Every row comes from one small tree of marks. The marks that hang from a mark follow it in brackets, in the order of their numbers. Every link used is in the known rows. Which tree was each row made from?
Known rows
Q_547[Q_852[Q_175 Q_512 Q_633 Q_878]]: [-23  16 -12  -2 -38  11  -5   6 -15 -24 -10  -2 -25  30 -26 -20  40   3
  31 -42 -38  -8  27  11   4 -19  -1  12  24  16   2  -9 -13   2 -20 -18
  19  16  26   5  23   7 -11 -27  -8  -2]
Q_547[Q_852[Q_512]]: [-25   1  -1  -5 -34   7   4  -5 -28 -29  -9   4 -25  14 -24   2  13   3
  16 -16 -18  -2  13  17   9   0  -9  -5  18  15   3   7 -12   1 -15   3
   9   7  19  -4  16   7  -3 -18 -10   1]
Q_711[Q_76 Q_633]: [ -2  -9   7  -1  -2  12  22  -8 -13 -10   2 -14 -35   0  -5  -7  12 -22
 -15  15 -35 -19   6  16  19   6   3  -6  17   4   0  18 -11  -5 -11 -24
  -7  15  34   8  25  -8   5  -1 -23   5]
Q_509[Q_852[Q_547 Q_633]]: [-22  17   1  24 -13 -14  15  -4 -13 -13 -11  -4 -36  13 -24 -16  20   3
  17 -15 -30 -16  13  14  13 -18  -6  14  -1   2  -5  -7 -25   7 -28 -20
  11  19  52  14  26  -2  -8 -24  -7  -7]
Q_711[Q_76]: [ -9  -8   6   2  -3   7  21 -11 -17  -7   1  -6 -31   0  -4  -3  -2 -26
  -8   6 -22 -20  11   3  24   8   2  -3  11  10  -3  16  -9  -3 -12 -16
  -2  20  36   5  25 -11  -3  -7 -15   5]
Q_711[Q_633]: [-10   1   7  -7  -8   8  17  -4 -14 -15  -5 -10 -30   0  -8  -7  14  -2
  -6   8 -38 -16   7  17  14   1 -10  -7  17   4  -2  12 -15  -5 -16 -17
  -4  12  25   6  27  -6   2  -9 -19   3]
Q_487[Q_76[Q_711[Q_633] Q_966]]: [ -4   6  25 -31   1   1  33 -23 -21   3  14 -12 -40  -2   7 -23  -9 -35
   4  16 -30 -17  -2   6  19  10 -29 -14  10  15  -9  22 -24   1 -19 -47
   0  17  17  31  23 -18   3  -1 -37   4]
Q_547[Q_852[Q_175 Q_878]]: [-18  20  -4  -9 -35  12   0  -4 -18 -20  -3  -4 -14  21 -11 -11  33 -10
  17 -27 -49  -5  20  -1   9 -19  -9  -3  27  11   2  -4  -8   8 -15 -15
  13  16  26   0  19  -9  -6 -23  -7  11]
Q_512[Q_852[Q_509]]: [ -7  -2   9  -5  -3   3  14   9 -29 -27 -15 -12 -20 -15 -18   3  26  -2
   7  -5 -31  -6   1   8  14  -3 -10  -2  13   7  -2   6 -15   3 -13   5
  11   1  23   5  23  -8   2 -29 -17 -14]
Q_852[Q_509 Q_633]: [ -6   1   7  11  -2  -9  16   7 -12 -17 -13  -3 -31  -7 -20  -9  15   6
   4 -16 -34 -23  13  10  18  -3  -8  16  10   8  -4   4 -20   1 -25 -25
  15   5  38   6  43  -3 -12 -23 -29 -12]
Q_512[Q_852[Q_509 Q_878]]: [ -5   2   3 -14  -3   8   9  10 -23 -21 -10 -20 -14 -14  -6  -6  34  -8
   8 -14 -45  -5  -2  -2   6  -7 -12  -3  23   7  -4  -5 -16  -1 -14   2
  15   4  31  10  21 -11  -4 -30 -11  -5]
Q_487[Q_76[Q_711]]: [-16  12  22 -15  -3  -5  24 -17 -17  -4   6   1 -37 -10   2 -16 -17 -24
   8   4 -19 -18  10   0  23  11 -17 -10   7  18 -10  19 -13   4 -19 -32
   2  14  30  25  26 -24   1  -4 -24  -1]
Q_512[Q_852[Q_175 Q_509 Q_878]]: [ -8   8  -1 -12 -12  12   4  14 -28 -21 -16 -21 -14   4 -13  -9  48 -10
  17 -20 -51  -3   6  -3  11 -18 -10  -1  18  10  -3   0  -9   6 -11  -3
  16   8  24   8  22 -11   0 -33 -10  -8]
Q_966[Q_76]: [-15  -4  15 -14  -2   9  15 -16 -20   0  -1  -5 -32  -8 -12 -11 -13  -8
   5  -1 -22 -11  11   2  26  11  -9  -5  14  11  -9  13 -13  -7 -12 -22
   3  26  29  14  27 -13   0 -11 -18   2]
Q_512[Q_852[Q_175 Q_509 Q_633]]: [ -8  10   4   8  -7  -1  12  22 -24 -29 -21 -12 -24   1 -32 -12  42   4
  19 -21 -32 -13  16  14  17 -17  -4  14  10   7  -4   0 -13   8 -16 -13
  19   2  28  11  31  -2   0 -34 -19 -19]
Q_512[Q_852[Q_633]]: [-16   6   9   0  -4   1  18  10 -13 -21  -6 -10 -27  -8 -20 -11  11   3
  11 -13 -19 -14  17  13  14   0  -2  11  13  10 -10 -10 -15   0 -17  -6
   8  10  35  21  26   0  -2 -28  -9 -10]
Q_76[Q_711[Q_633] Q_966]: [ -7   8  17 -19  -6   1  29 -12 -21 -10  10 -17 -35   0   6 -13   2 -27
   3  15 -36 -20   4  12  12   5 -23 -10   8  10  -1  17 -26   5 -18 -35
   0  13  15  25  22 -10   2  -2 -29  15]
Q_512[Q_852[Q_547 Q_633 Q_878]]: [-17   9   1  -3 -13   3  10  13  -8 -17  -3 -20 -24  -6  -6 -18  32  -3
  16 -27 -34  -4   3   4   2 -20 -11   4  18  -2 -12 -23 -18   3 -23  -8
  16  22  51  22  21 -11  -3 -30   1 -13]
Q_966[Q_76[Q_711]]: [-21  12  19 -15   1   2  21 -14 -24  -1   7  -5 -36 -10  -5 -16 -17 -21
   9   9 -19 -15  13   1  23  12 -10  -4   8  13  -5  17 -17   0 -14 -29
   5  21  28  32  25 -16   2  -1 -21   6]
Q_547[Q_852[Q_175 Q_509 Q_633 Q_878]]: [ -8  19  -5   5 -26   1  -1  10 -13 -24 -10  -4 -18  13 -26 -18  48   2
  18 -40 -56 -12  20   6   7 -27  -6  18  25   8   5  -8 -18  11 -22 -27
  25   5  33   2  34  -2 -14 -32 -23  -6]
Q_547[Q_852]: [-19   9   6  -3 -29   4   9  -8 -19 -26  -2   3 -21   1 -17  -2   9  -2
   6 -13 -29  -9  14  10  15  -4 -11  -2  21  10   1   3 -12   5 -17  -7
   4  10  25   1  21  -4  -4 -19 -10   7]
Q_76[Q_966]: [ -9  -8  13 -12  -7   0  24 -18 -20  -7   3  -8 -28   4   0  -3 -10 -19
   4  -2 -24 -17   7  -3  21  10 -21  -9  10  16  -7   9 -19  -3 -20 -20
   4  24  19   8  24  -8  -6 -19 -20  10]

Write each row's tree
[-24   5  -6  19 -31  -2   5   9 -24 -20 -24  -5 -38  30 -28 -15  33   3
  28 -29 -21  -9  13  16  14 -18  -8   5   3   5  -5   6  -9   8 -25 -22
  15  28  34   3  25   2  -1 -17  -6 -15] -> Q_852[Q_175 Q_512 Q_547 Q_633]
[ -7  10  -5   3 -26   1   1   5 -25 -15 -18 -17 -23  15  -7 -12  49  -9
  14 -26 -53  -6  -2  -5  11 -29 -19  -8  14  -1  -2   6 -10  12 -20 -21
  20  26  38  -4  25 -19  -2 -22  -9  -7] -> Q_852[Q_175 Q_509 Q_547 Q_878]
[  5 -18  11  -8   4  11  30 -17 -18  -2  10 -20 -35   4   1  -7   6 -34
 -12  16 -33 -21  -1   7  20   8  -8  -9  14   9  -2  19 -19  -7 -12 -30
  -5  22  22  14  24  -6   1  -2 -30   9] -> Q_711[Q_76[Q_966] Q_633]
[-15   9  19 -18   2   8  22 -10 -22  -4   6 -14 -41 -10  -5 -22   0 -17
   4  19 -30 -15   8  15  18   8 -11  -4  11   5  -3  20 -21  -1 -12 -33
   1  17  26  33  26 -12   8   6 -28   7] -> Q_966[Q_76[Q_711[Q_633]]]
[-10  -2  -6  -2  -7   4   3   9 -14 -16 -14  -8 -29   3 -14 -14  27   5
  17 -29 -41 -16  11   5   5  -6  -4  13  20  10  -3  -3 -22  -8 -27 -22
  21   8  36   5  37   4 -17 -26 -24 -12] -> Q_852[Q_509 Q_512 Q_633 Q_878]
[-22   7  -8  -6 -31   9   0   1 -12 -26  -3   0 -23  15 -20 -18  25   6
  22 -37 -33  -8  19  10   1  -8  -4  13  27  13   0 -14 -19  -5 -24 -13
  18  10  35  10  23  11 -16 -25 -10  -2] -> Q_547[Q_852[Q_512 Q_633 Q_878]]
[-24  21 -14   6 -16   3   0  -2 -16 -11 -15  -8 -30  36 -27 -24  41  -1
  39 -27 -41 -16  28  10  10 -16   4  18   8  19   0 -10 -20  -3 -20 -25
  15  14  37  12  26  11 -13 -26  -7   2] -> Q_509[Q_852[Q_175 Q_512 Q_633 Q_878]]
[-19  19  -5   5 -17  -1   6 -12 -17  -9  -6 -13 -24  14  -5 -12  29  -8
  17 -11 -46  -8   4  -2   8 -21 -12  -2  10   3  -5  -8 -22   4 -24 -12
  10  24  49   8  17 -13  -6 -21   3   6] -> Q_509[Q_852[Q_547 Q_878]]
[ -5  13  -3   6 -10   0   5  10 -12 -12 -14 -12 -24  11 -15 -18  38  -3
  17 -31 -53 -22  20   2  13 -16  -6  16  16   7  -2  -4 -17   4 -23 -34
  21  12  41   5  41  -6 -16 -28 -23  -8] -> Q_852[Q_175 Q_509 Q_633 Q_878]
[-24  18 -14  -5 -21  10  -3  -9 -24 -13 -16 -10 -24  37 -19 -12  37  -8
  35 -16 -42 -10  18   2   9 -14  -2   1   8  21   2   1 -15  -4 -13 -14
  10  14  27   4  17   5  -9 -23  -1   9] -> Q_509[Q_852[Q_175 Q_512 Q_878]]
[-20  29 -11  18 -21  -4   4   0 -12  -9 -12 -12 -28  31 -20 -25  45  -5
  30 -28 -50 -14  20   3   9 -33  -4  13   6   5  -5 -14 -21   9 -25 -30
  17  28  53  14  24  -6  -9 -28   1  -2] -> Q_509[Q_852[Q_175 Q_547 Q_633 Q_878]]
[-20   0  -9   0 -24   1   3   5 -11 -11 -10 -11 -33  13  -9 -19  24   2
  20 -33 -30  -9   5   6   2 -14 -11   3  16   2  -7  -8 -19  -3 -28 -18
  16  29  46   9  25  -2 -11 -20  -4 -10] -> Q_852[Q_512 Q_547 Q_633 Q_878]
[ -8   9  -3  -3 -24   8   2  15 -33 -25 -21 -23 -16   9 -12 -11  61 -10
  20 -28 -50   3  -7  -2   7 -31 -19  -9  16  -1  -4   0  -9  13 -14  -1
  21  17  34   8  14 -16   7 -31  -2 -14] -> Q_512[Q_852[Q_175 Q_509 Q_547 Q_878]]
[-19  11   0  19 -26  -5  11   7 -15 -16 -14  -7 -34  20 -21 -17  26   0
  17 -25 -30 -16  16  13  19 -22 -10   6   5   1  -8   1 -11  13 -24 -29
  13  27  43   7  29 -10  -2 -18  -7 -11] -> Q_852[Q_175 Q_547 Q_633]
[-14   1  -4  13 -16  -1   5  12 -25 -24 -26  -3 -33  21 -34 -10  35   8
  24 -28 -29 -17  18  17  17 -12  -2  13   7  14   3  13 -12   2 -22 -25
  20   8  22  -3  36  10  -8 -24 -25 -17] -> Q_852[Q_175 Q_509 Q_512 Q_633]
[-11  10   2  17 -17  -4  10  26 -27 -31 -24 -16 -26   7 -32 -14  54   3
  22 -26 -35  -2   4  15  14 -31  -8   7   7  -2  -4  -1 -12  17 -18 -12
  23  13  35  11  25  -4   5 -31 -12 -28] -> Q_512[Q_852[Q_175 Q_509 Q_547 Q_633]]
[ -6  14  -1  -1  -9   5   6  22 -18 -22 -16 -19 -19   2 -21 -17  49  -2
  22 -29 -47 -11  14   4   8 -21  -4  13  20   7  -5 -11 -16   3 -17 -16
  22   8  35  14  29  -3  -7 -35 -14 -14] -> Q_512[Q_852[Q_175 Q_509 Q_633 Q_878]]
[-13  10 -12  -8 -37  13  -9   6 -32 -29 -19  -5 -17  25 -25  -7  52  -2
  27 -35 -47   0   8   6   4 -19 -10  -1  26  13  10   5 -10   7 -15  -7
  23   6  18  -8  19   2  -6 -27 -13  -4] -> Q_547[Q_852[Q_175 Q_509 Q_512 Q_878]]
[-15  -1  -1   2 -30   4   3  -1 -33 -35 -16   3 -23   8 -30   2  29   6
  16 -22 -26  -1   4  16   8  -7 -12  -2  19  11   9  13 -13   3 -17   1
  17  -2  16  -6  23   6  -3 -23 -20  -7] -> Q_547[Q_852[Q_509 Q_512]]
[-27  19 -11  26 -28  -7   4   2 -26 -21 -23  -5 -37  41 -38 -19  43   5
  38 -24 -29  -9  17  20  13 -25  -3  10  -5  10  -1   0 -17  10 -23 -20
  15  19  37   8  23   8  -4 -22  -3 -13] -> Q_509[Q_852[Q_175 Q_512 Q_547 Q_633]]
[-20  26 -10   7 -26   0   2  -8 -20  -8 -13 -15 -23  31 -13 -14  45 -12
  26 -17 -53  -7   8  -2  11 -32 -11  -2   6   5  -1  -7 -16   9 -19 -19
  12  26  45   4  16 -12  -2 -23   3   6] -> Q_509[Q_852[Q_175 Q_547 Q_878]]
[-23  10 -11  -9 -12   8   3 -14 -20 -11  -9  -8 -26  20 -13  -9  23  -5
  24 -11 -36  -9  11   4   6  -5  -3   2  12  18   0  -4 -20  -9 -18  -5
   7  14  34   8  17   3 -10 -23  -5   7] -> Q_509[Q_852[Q_512 Q_878]]
[ -8  13  -5  14 -21  -3   4  15 -17 -14 -17 -15 -27  14 -14 -21  50  -2
  18 -37 -54 -13   6   1   9 -32 -12   9  14  -2  -5  -4 -16  11 -27 -33
  25  24  47   3  35 -12 -10 -26 -15 -15] -> Q_852[Q_175 Q_509 Q_547 Q_633 Q_878]
[-16  -3  -5  13 -33   0   2   9 -40 -28 -31  -9 -31  26 -27  -6  46  -2
  22 -21 -29  -3  -3  13  15 -22 -15 -10   4   3   3  22  -5  11 -18  -8
  19  17  23  -9  21  -4   5 -18 -10 -18] -> Q_852[Q_175 Q_509 Q_512 Q_547]
[-16  12  -5   0 -30   6   3  -1 -19  -9 -11 -14 -24  22  -1 -13  33 -12
  16 -22 -45  -7   5  -5  12 -24 -15 -10  15   3  -8  -1  -7   9 -18 -20
  11  33  40   4  19 -19  -1 -18   2   2] -> Q_852[Q_175 Q_547 Q_878]
[ -9   5  27 -26  -1  -6  30 -27 -23   4  15  -5 -39  -6   8 -17 -26 -38
  10   7 -17 -20   4  -6  23  15 -27 -13   6  21 -12  18 -21   3 -21 -41
   5  21  20  31  24 -21  -1  -7 -32   4] -> Q_487[Q_76[Q_711 Q_966]]
[-12   1 -10   4 -31   6  -5   9 -35 -20 -25 -15 -25  28 -15  -9  55  -4
  25 -31 -45  -2  -6   2   7 -28 -17 -10  14   4   1   9  -9   7 -20 -13
  23  21  30  -8  20  -8  -1 -22  -6 -12] -> Q_852[Q_175 Q_509 Q_512 Q_547 Q_878]
[-11   6 -11   2 -14   4  -1  13 -19 -17 -21 -11 -28  21 -23 -18  42   3
  27 -36 -44 -15  16   6   9 -16  -4  12  16  12   1   0 -15  -1 -24 -27
  24  12  31   3  36   5 -13 -28 -21 -12] -> Q_852[Q_175 Q_509 Q_512 Q_633 Q_878]
[-25  10  -6   1 -43  11   0  -2 -32 -31 -16   4 -25  30 -31  -5  30   1
  24 -24 -24   0  17  17  14  -9  -7  -4  17  17   6  10  -4   7 -13  -1
  11  11  11  -6  14   7   1 -19  -8   1] -> Q_547[Q_852[Q_175 Q_512]]
[ -7   8   0  -7 -23   6   2  -3 -20 -23  -5  -5 -15  -1 -12  -6  33  -3
   6 -25 -51  -7   4   0   6 -13 -13   1  28   7   5  -3 -18   7 -19  -6
  18   4  30  -5  26  -8 -11 -27 -19   3] -> Q_547[Q_852[Q_509 Q_878]]
[-25  12  -6  10 -38   4   1   5 -23 -30 -14   5 -29  29 -39 -14  32   9
  29 -34 -21 -10  26  23  13 -14  -1  14  16  17   3   2  -9   8 -19 -17
  18  11  20   1  24  14  -6 -23 -12  -6] -> Q_547[Q_852[Q_175 Q_512 Q_633]]
[-10  14  22 -20  -6   1  27 -14 -16  -4   5  -7 -41  -8   2 -23   1 -21
   2  16 -31 -18   5  13  17  10 -16 -12  13   9  -7  19 -16   3 -17 -39
  -4  10  28  26  26 -23   5   2 -29  -2] -> Q_487[Q_76[Q_711[Q_633]]]
[-24   5  -2   4 -30   3   7   1 -16 -27  -8   6 -30  11 -32 -11  16  12
  21 -28 -19 -10  20  22   9  -1  -3  13  19  15   1  -4 -17   2 -24 -10
  14   9  26   6  28  13 -10 -23 -15  -6] -> Q_547[Q_852[Q_512 Q_633]]
[-15   2  -7  23 -29  -4   2  16 -30 -27 -30  -6 -36  24 -34 -14  47   7
  26 -35 -31 -10   4  18  14 -24  -8   7   4   4   0  11 -11  10 -26 -22
  25  17  31  -2  31   1  -3 -23 -16 -26] -> Q_852[Q_175 Q_509 Q_512 Q_547 Q_633]
[-14   7  -1   3 -17  -3  10   2  -3 -10  -3 -12 -29   3  -1 -20  18  -2
  10 -28 -40 -16   8   0   8 -16 -12   6  17  -2 -11 -14 -19   3 -28 -24
  15  30  55  12  30 -11 -11 -20  -5  -6] -> Q_852[Q_547 Q_633 Q_878]
[-17   9  -6  14 -34   1  -1  12 -29 -35 -23   3 -28  24 -44 -12  44  12
  29 -37 -31  -8  18  23  11 -18  -3  16  15  12   8   6 -13  10 -21 -19
  24   3  19  -3  30  14  -7 -26 -23 -15] -> Q_547[Q_852[Q_175 Q_509 Q_512 Q_633]]
[-16   4   3 -13 -20   9   9   6 -19 -20  -6 -21 -17  -3   0 -10  30 -11
  12 -17 -36   2  -4  -4   3 -14 -16 -11  20   0 -11 -11 -12   4 -15   5
  10  26  41  13  11 -17   2 -25   8  -5] -> Q_512[Q_852[Q_547 Q_878]]
[ -5   8   2  -6   1   3  11  16 -12 -20  -8 -18 -19 -15 -12 -15  34   0
  13 -24 -43 -12   9   3   5 -11  -6  14  21   6  -6 -16 -20  -2 -21 -11
  20   5  40  18  32  -4 -10 -35 -17 -15] -> Q_512[Q_852[Q_509 Q_633 Q_878]]
[-22   8 -12   4 -30   4  -2   9 -16 -15 -17 -11 -31  31 -15 -23  40  -1
  30 -39 -36 -11  11   7   7 -21  -9   4  14   5  -6  -4 -10   4 -26 -23
  21  29  40   6  24  -1  -7 -21  -2 -11] -> Q_852[Q_175 Q_512 Q_547 Q_633 Q_878]
[-28  14 -11  15 -33   0   2  -5 -35 -19 -25  -5 -32  43 -31  -8  41  -3
  34 -12 -27  -3   9  14  15 -22  -7  -4  -3  11   1  11 -11   9 -15  -8
  11  21  27   1  11   1   3 -20   3  -6] -> Q_509[Q_852[Q_175 Q_512 Q_547]]
[-18   7   7   8 -14  -4  17  16 -15 -25 -11 -13 -28  -5 -20 -14  23   3
  14 -20 -19  -5   6  13  10 -15  -8   5   9  -1 -12 -12 -15   6 -21  -4
  12  20  44  20  21  -6   2 -26  -1 -18] -> Q_512[Q_852[Q_547 Q_633]]
[ -7  10   3  18  -9  -5  11  10 -18 -20 -20  -6 -30   9 -24 -13  29   3
  14 -22 -39 -22  20  12  21 -14  -5  14   6  10  -1   8 -14   8 -23 -31
  18   9  31   0  41  -2  -9 -25 -27 -13] -> Q_852[Q_175 Q_509 Q_633]
[-17  23  -3   5  -1  -4  10  -8  -2  -4   0  -9 -27   8 -14 -19  17  -2
  17 -17 -45 -23  24   3  10 -11   0  19  11  14  -5 -18 -30  -6 -25 -28
   9  13  51  20  32   0 -18 -28 -11   8] -> Q_509[Q_852[Q_633 Q_878]]
[-18  17  -3   4 -21   6   5  19 -15 -18 -10 -22 -21  13 -14 -22  46  -5
  26 -32 -38  -3   9   4   5 -29  -7   5  16   0 -12 -17 -13  10 -18 -12
  18  27  45  18  20 -10  -2 -31   3 -13] -> Q_512[Q_852[Q_175 Q_547 Q_633 Q_878]]
